Each row was made from one small tree. Brackets hold a mark, then the marks that hang from it, in alphabetical order. Every link used is in the known rows. Write each row's tree.
Known rows:
{P V}: [-0.22  0.30  0.20  1.50  0.09 -2.77 -3.50  1.67  0.94 -1.59  0.53 -1.16
 -1.04 -1.27 -0.86  2.31  0.45 -3.34  0.04  0.96  0.63 -0.39 -1.73  1.47]
{H {Y Z}}: [ 1.59 -0.07 -0.24  1.00  0.12 -1.39 -2.26  0.45  1.87 -0.15 -0.25 -2.33
 -1.65  0.60  0.22  3.12 -0.52 -2.08  1.13 -0.82 -0.78  0.08 -2.33 -1.00]
{H {Y {Z {N P}}}}: [ 1.37  0.86 -1.37  1.38  0.12 -0.90 -0.89  1.11  0.82  0.54 -0.90 -1.05
 -1.94 -0.49  0.71  2.81 -0.23 -2.15 -0.51 -0.63 -0.20  0.25 -3.83 -0.44]
{V P {Q N} Z}: [-1.29  0.72 -1.78  3.87  2.41 -4.05  1.33 -0.99  4.69 -0.48  0.99  2.73
 -0.91 -1.35 -3.25  1.23  0.01 -1.18  1.15  2.53 -0.58 -1.31  0.87  0.51]
{Y Z}: [ 0.84  0.29  0.57  0.53  1.53 -2.00 -3.10 -0.42  1.07 -1.18 -0.94 -2.06
 -1.39  0.28 -0.92  2.19 -2.10 -2.64 -0.26  0.64 -0.23 -0.67 -1.79  0.51]
{Z N}: [-0.60  2.33 -0.58  1.37  0.36 -2.21 -0.70  1.77 -1.82 -2.81 -0.86 -0.06
 -2.76 -0.36 -0.97  3.18 -0.32 -2.39 -1.13  0.85  0.85 -1.20 -2.25  0.76]
{H Y}: [ 1.12  0.41 -0.68  1.71 -0.69 -1.26 -1.42  2.03  1.17 -1.73  0.91 -1.19
 -2.79 -0.14  0.67  3.03  0.59 -1.55  2.26 -1.79 -0.57  0.05 -2.21 -0.37]
{Y H {Z N}}: [-0.05  1.41  1.57 -0.79  0.96 -3.09 -1.13 -1.71  0.69 -1.05 -1.24 -2.62
 -0.35  0.89 -0.96  2.91 -0.39 -4.67 -3.67  0.96  0.36  0.80 -2.27 -0.02]
{P {V {Q N}}}: [ 0.12  0.29 -0.52  2.29  0.55 -4.27 -1.39  0.93  2.48 -1.14  0.31 -0.17
 -0.03 -2.20 -2.47  2.02  1.35 -1.64 -0.60  1.37 -0.03 -2.15  0.10  1.85]
{Q V}: [-0.10  2.73  0.60 -0.11  0.36 -0.87 -1.06 -0.44 -0.51 -2.29  1.06 -1.67
 -1.71 -1.37 -0.94  3.09 -0.14 -1.30  1.04 -0.03 -1.69 -0.52 -2.83 -0.31]
{H {Y {Z {N L}}}}: [ 1.54  0.89 -0.64 -0.31 -0.98 -1.22 -0.65  1.85 -0.39  0.87 -0.89 -0.55
 -1.05  1.65  0.85  3.04  0.26 -2.32 -1.31  0.37 -0.29  0.24 -2.50 -1.19]
{N L P {Q {V Z}}}: [ 3.07  0.80  0.34 -1.16  0.25  1.83  1.35  0.97  1.83  1.21  3.23  1.87
  0.23 -0.78  2.19 -1.37  0.18 -0.84 -0.50  1.58 -1.38  1.08 -0.94 -0.23]
{Q {N L} {V P Z}}: [ 0.20  2.65 -1.52 -0.02  0.19 -0.78  1.90 -2.45  0.90  0.22  1.23  1.91
  1.34 -1.18 -1.45  1.38 -0.63  0.47  0.67  3.27 -1.35 -0.11 -1.10 -0.35]
{Q {N P}}: [ 2.61  1.09 -2.02  1.76  0.74 -0.88 -0.54  0.00  0.74 -2.25 -0.15 -0.10
 -1.20 -3.91 -0.50  0.73 -1.77  0.76  0.82 -0.33 -0.28 -1.59 -1.91  3.13]
{Z {N Q}}: [ 0.87  1.09  0.00  0.95  0.59 -1.52  0.60  2.26 -0.76 -3.71 -0.08  0.82
 -2.46  0.71 -0.19  2.16 -0.08 -2.10 -1.97  1.75  1.73 -1.24 -1.25 -0.31]
{H {Y {Z {N L Q}}}}: [ 2.74 -0.08 -0.07 -0.48 -0.67 -0.29  0.43  2.22  0.31  0.36 -0.35 -0.07
 -0.93  2.65  1.45  2.01  0.39 -1.88 -2.01  1.08  0.40  0.19 -1.59 -1.91]
{N {P V} Q Z}: [ 3.72 -1.11  0.17  0.97  0.17 -0.25 -0.75  2.82  2.45 -1.07  2.40  1.30
 -0.17 -3.64  2.59 -1.96  0.88 -2.03 -0.62 -0.22  2.52  0.12 -0.78  2.41]
{Q {V {Z {N P}}}}: [-1.38  3.85 -0.87  0.51  0.74 -0.52  0.46 -1.04 -0.44  0.14  0.85  0.59
 -1.00 -2.04 -0.84  2.35  0.11 -2.28 -0.34  1.26 -1.27  0.32 -3.05 -0.58]
{H {Y {Z {N L P}}}}: [ 2.46  0.78 -1.06  0.06 -0.75 -0.46 -0.33  2.13  0.16  1.62 -0.45 -0.24
 -1.23  0.10  1.52  1.79  0.09 -1.80 -1.17 -0.22 -0.47  0.59 -3.19 -0.24]
{Y H {Z {N Q}}}: [ 1.27  0.32  2.01 -1.03  1.28 -2.52  0.09 -1.35  1.48 -1.80 -0.69 -1.92
 -0.25  1.87 -0.30  1.95 -0.15 -4.25 -4.43  1.78  0.90  0.65 -1.34 -0.88]
{V Z}: [-0.62  1.07 -0.19  1.71  1.13 -1.92 -2.15  0.23  1.36 -0.76  0.91  0.40
 -1.41 -0.10 -0.75  1.63 -0.98 -2.83  1.31  0.63 -0.44  0.21 -0.37  0.23]
{Q N V}: [ 0.89  2.94 -0.70 -0.05  0.25 -0.80  0.06 -2.19 -0.56 -2.79 -0.13 -1.43
 -0.20 -2.53 -1.93  3.14 -0.70  0.88  0.66  0.45 -1.66 -1.84 -2.25  0.39]
{N L Z}: [ 2.79  0.70  0.98 -0.74 -0.92 -0.05 -0.39  3.09 -0.81 -0.76  1.68  1.30
 -0.56 -1.56  2.40 -0.66  0.58 -0.95 -0.01 -1.07  0.83 -0.22 -0.19  2.48]
{V P}: [-0.08  0.58 -1.00  2.64  1.33 -2.61 -1.10  0.61  1.85 -3.27  0.74  0.09
 -3.01 -0.80 -1.34  1.83 -0.95 -1.91  1.46  1.32  0.72 -0.42 -2.30  1.05]
{N L P Q Z}: [ 5.72 -0.79  0.38 -0.66 -0.40  1.79  1.26  3.90  1.29 -0.44  2.79  2.59
 -0.61 -2.30  4.40 -3.39  0.34 -0.21 -1.08 -0.79  1.46  0.30  0.02  2.78]

Which tree is each row?
[-1.89  1.25  0.01  1.19  0.07 -3.94 -0.35  2.63  1.21  2.34  1.09  2.53
  0.43  0.53 -1.18  1.71  2.52 -4.47 -2.62  2.86  0.03 -0.08  0.78  0.33]
{P {V Q {Z {N L}}}}
[ 3.92  0.68 -1.66  0.58 -0.32 -0.03  0.13  1.37  0.15 -0.83  0.40  0.86
 -0.23 -3.05  0.77 -0.55 -1.28  1.35 -0.11 -0.05 -0.58 -1.17 -1.26  3.40]
{Q {N L P}}
[ 1.76  1.11 -0.01  0.33  1.29  0.87  0.47 -0.38  2.49 -0.36  2.71  0.76
 -1.00 -1.70  0.72  0.04 -0.35 -1.30  0.58  1.15 -1.01  0.62 -1.53 -0.61]
{N P {Q {V Z}}}
[ 0.83 -0.13 -0.21  1.23  0.28 -2.01 -1.09  3.03  3.45  3.41  2.74  2.40
  0.27 -1.78  0.51 -1.17  1.75 -3.16 -0.97  1.21 -0.93  0.74  0.15  2.37]
{N L {P {V Q Z}}}
[ 0.49  1.03 -0.76  0.86 -0.18 -1.82 -1.11  0.81 -0.01 -0.27 -1.42 -1.50
 -1.88  0.91 -0.12  3.73  0.00 -2.58 -0.57  0.06 -0.07 -0.22 -2.98 -1.37]
{H {Y {Z N}}}
[ 1.39  2.39 -1.24 -0.18 -0.27 -0.64  1.80 -1.48  0.00 -1.72  0.64  0.63
  0.42 -1.96 -1.30  1.68 -0.38  1.29  0.25  2.44 -1.21 -1.05 -2.26  0.44]
{Q {N L} {V P}}
[ 0.03  0.84 -1.05  1.36  0.84 -1.66  2.07  1.61  1.16 -0.67  1.35  4.03
 -1.07  1.93  0.05  0.38 -0.17 -2.60 -1.75  4.35  1.69  0.78 -0.03 -0.93]
{V P {Z {N L Q}}}
[ 1.73  0.08 -0.32  0.76  0.09 -1.10 -0.20  1.23  0.84 -1.04 -0.81 -0.93
 -1.77  1.86  0.54  2.98  0.05 -2.41 -1.22  0.81  0.69 -0.03 -2.26 -2.38]
{H {Y {Z {N Q}}}}
[-2.07  1.59 -0.94  2.39  1.41 -3.70  2.26  1.91  2.30  1.19  1.38  4.11
 -1.65  0.88 -1.67  1.09  1.47 -3.15 -1.47  3.45 -0.02 -0.05  0.43 -0.25]
{V P Q {Z {N L}}}
[-1.99  0.23  0.36  2.58  1.14 -4.47 -2.30  1.36  3.56  1.06  1.91  0.93
 -0.44 -0.43 -1.97  1.78  1.74 -4.44 -0.17  1.79 -0.46 -0.21  0.76  0.38]
{P {V Q Z}}
[ 2.63 -0.08 -1.06  1.01  0.25 -0.29  0.17  1.38  1.42 -0.11 -0.46 -0.45
 -1.97  0.29  1.28  1.96 -0.18 -1.94 -1.15  0.22  0.48  0.26 -3.01 -1.14]
{H {Y {Z {N P Q}}}}
[ 4.42 -0.56  0.05  0.85  0.79  0.87  0.39  2.52  2.11 -2.28  2.30  1.60
 -1.60 -3.26  3.05 -2.09 -0.03 -0.76  0.21 -1.38  1.81 -0.10 -0.65  2.38]
{N P Q Z}
[-1.28  3.85  0.15 -1.06 -0.21 -0.60  0.84 -0.27 -1.75  0.64  0.96  1.23
 -0.20  0.19 -0.64  2.73  0.53 -2.27 -1.21  2.05 -1.47  0.37 -1.85 -1.32]
{Q {V {Z {N L}}}}
[ 0.57  0.81 -0.59  1.27  0.78 -2.54  0.78  0.68  2.59  1.11  1.18  2.61
  0.33 -0.51 -1.44  0.37  0.61 -0.73 -0.23  1.48 -1.70 -1.30  2.31  1.06]
{V {Q {N L}} Z}
[ 3.46  0.91 -0.53 -0.34 -0.96 -0.23  0.60  1.45 -0.86 -1.36  0.47  1.34
  0.80 -2.75  1.16 -0.44 -0.34  1.21 -0.31 -0.61  0.71 -1.46  0.36  3.05]
{Q {N L Z}}
[ 0.58  1.07 -1.07  1.66  1.28 -0.79  0.71  1.20  1.05 -0.69  0.94  2.26
 -1.55 -0.30  0.51  0.54 -0.45 -2.62 -1.36  1.90  0.93  0.20 -0.91  0.09]
{V {Z {N P Q}}}
[ 1.69  1.88 -1.11  0.21 -0.28 -0.47  0.46  3.26 -1.68 -0.46  0.06  1.49
 -1.96 -1.35  1.17  0.56 -0.15 -1.46 -1.97  0.65  0.36 -0.36 -2.48  2.25]
{Z {N L P}}
[ 1.17  1.33  0.87 -0.40  1.31 -2.34 -0.84 -1.41  1.29 -0.15 -0.98 -2.26
 -0.47 -0.62 -0.11  1.67 -0.56 -4.34 -3.62  0.39  0.10  1.08 -3.14  1.05]
{Y H {Z {N P}}}
[ 1.81  0.27 -0.96  1.89  0.64 -2.48  2.58  1.53  2.81 -0.95  1.43  2.90
 -0.42 -2.66 -0.84 -0.71  1.23  0.49 -0.12  0.97  0.57 -1.69  0.99  2.57]
{V P {Q {N L Z}}}
[-0.52  1.25 -0.35  1.33  0.98 -1.70  0.31  0.93  0.38 -1.52  0.51  1.86
 -1.57  1.16 -0.40  1.93 -0.45 -3.04 -1.35  2.34  1.11 -0.08  0.09 -1.11]
{V {Z {N Q}}}
[ 2.40  0.02  1.31 -0.69  1.51 -1.53  0.31 -1.02  2.13 -0.94 -0.44 -1.43
 -0.39  0.34  0.67  0.71 -0.46 -4.00 -4.21  1.21  0.84  1.15 -2.30  0.15]
{Y H {Z {N P Q}}}
[ 1.89 -0.30  0.03  0.87  0.03 -1.86 -1.18  4.03  2.54  1.87  2.25  1.27
 -0.57 -2.32  0.58 -0.85  1.97 -2.24 -1.22  0.67 -0.81 -0.26 -0.80  3.02]
{N L {P {V Q}}}
[ 3.54  0.50 -0.71  0.92  0.17 -0.91  1.83  2.46  2.15  0.31  1.62  2.46
 -0.03 -4.14  0.80 -1.80  1.19  1.06 -0.49 -1.09 -0.58 -1.86  0.73  3.82]
{V {Q {N L P Z}}}
[ 0.85  2.89 -1.80  0.65  0.75 -0.07  0.45 -2.94  1.03  0.00  0.76  0.33
  0.56 -3.93 -1.11  1.27 -1.04  0.46  1.24  0.68 -1.97 -0.58 -2.12  0.72]
{Q {N P} {V Z}}
[ 4.54 -0.68  1.39 -0.99 -0.65  0.80  0.80  3.64  0.38 -1.58  2.41  2.12
 -0.29 -0.14  3.51 -1.73  0.73 -0.67 -0.95 -0.03  1.79 -0.07  1.02  1.51]
{N L Q Z}
[ 3.02 -1.23 -0.06  0.20  0.00 -0.06 -0.68  2.78  2.75  1.84  2.89  2.67
  0.86 -0.53  2.27 -2.06  0.55 -2.51 -1.30  2.39  0.75  1.22  0.13  1.19]
{N L {P {V Z}} Q}
[ 1.09  1.09  1.84 -2.14  0.11 -2.31 -0.33 -0.74 -0.12  0.14 -0.78 -1.67
  0.51  1.84  0.12  1.88 -0.01 -4.14 -4.44  1.43  0.09  1.17 -1.74  0.22]
{Y H {Z {N L}}}
[ 2.06  0.95  1.13 -1.76  0.27 -1.35 -0.07 -0.42  0.61  1.25 -0.51 -1.29
  0.34  0.06  1.02  0.62 -0.23 -3.80 -4.39  0.77 -0.11  1.60 -2.61  1.34]
{Y H {Z {N L P}}}
[ 2.65  0.43 -0.99  1.35  0.62 -1.36  1.13  1.99  2.34  0.04  0.93  1.58
 -0.80 -2.86 -0.41 -0.60  0.46  0.74 -0.59  0.09 -1.65 -1.91  0.18  3.16]
{V {Q {N L P}}}
[ 2.70  0.99  0.19  0.02  1.07  0.92  0.40  0.40  1.79 -2.09  2.09 -0.17
 -1.85 -2.14  0.94  0.25 -0.10 -0.56  0.19  0.33 -0.92 -0.07 -2.59  0.25]
{N P {Q V}}
[ 3.00  0.81 -0.61 -0.17 -0.29  0.29  1.69  3.69 -0.72 -1.30  0.89  2.30
 -1.78 -0.15  2.03 -0.42  0.06 -1.15 -2.76  1.46  1.10 -0.20 -1.39  1.28]
{Z {N L P Q}}
[ 1.20  0.48  0.57  0.23  1.27 -1.82 -0.54  0.26  0.01 -2.02 -1.53 -0.71
 -1.28  1.58 -0.69  2.22 -1.63 -2.85 -2.92  2.50  1.23 -0.92 -1.44 -0.78]
{Y {Z {N Q}}}
[ 1.73  0.67 -0.34  0.86  0.32 -2.29  0.78  1.82  1.61 -0.72  0.59  1.17
 -0.70 -1.03 -1.14  0.77  0.72  0.26 -0.58  0.70 -1.37 -2.26  1.19  2.09]
{V {Q {N L}}}
[-1.79  3.48 -0.89  0.14  0.27 -1.37  1.68 -0.70 -0.21  0.05  1.32  2.13
 -0.61  0.01 -1.22  2.38  0.36 -2.13 -0.77  3.39 -0.67  0.67 -2.31 -1.57]
{Q {V P {Z {N L}}}}
[-2.30  0.51 -0.58  3.64  2.68 -4.15  0.20  0.49  4.97 -0.19  2.03  2.26
 -2.32 -0.08 -2.25  1.27  0.58 -3.18  1.25  2.09 -0.56 -0.11  0.34 -0.07]
{V P Q Z}
[ 0.90  2.18 -0.07 -0.72 -0.21 -0.44  2.88  1.50 -1.07 -2.05  1.10  1.86
 -1.26  0.90  0.22  1.53  0.89 -1.06 -2.55  3.52  0.73 -0.12 -2.11 -1.24]
{Z {N L {Q {V P}}}}
[ 3.94  2.68 -0.78 -1.59 -1.12  1.78  1.98 -0.22 -0.71  0.08  1.61  1.15
  1.46 -5.13  1.66 -0.87  0.29  1.96 -0.10 -0.91 -0.95 -0.84 -2.02  2.69]
{Q {N L P Z} V}
[-1.11  0.94 -1.40  2.59  1.65 -2.50  1.46  0.50  1.72 -2.06  0.76  2.96
 -1.95  1.20 -1.00  1.43 -0.66 -3.15 -0.79  3.97  1.87  0.35 -0.74 -1.36]
{V P {Z {N Q}}}
[ 4.04  0.57 -0.15 -0.34 -0.66  0.89  0.02  3.44  0.23  0.34  2.03  1.79
 -0.76 -3.65  3.33 -2.26  0.22 -0.60  0.04 -1.84  0.57  0.31 -1.11  3.83]
{N L P Z}
[ 1.65  0.86 -0.85  0.42  0.31 -0.13  1.35  2.25  0.39  0.58  1.38  3.37
 -0.78  0.37  1.58 -0.55 -0.08 -2.21 -2.10  2.06  0.69  0.59 -0.21  0.40]
{V {Z {N L P Q}}}
[ 1.79  2.92 -0.28 -0.40 -0.21 -0.19  0.87 -1.74 -0.80 -2.54  0.52 -0.41
  0.77 -4.15 -0.44  1.82  0.01  1.14  0.71 -0.74 -0.46 -1.73 -1.52  1.32]
{Q {N Z} V}
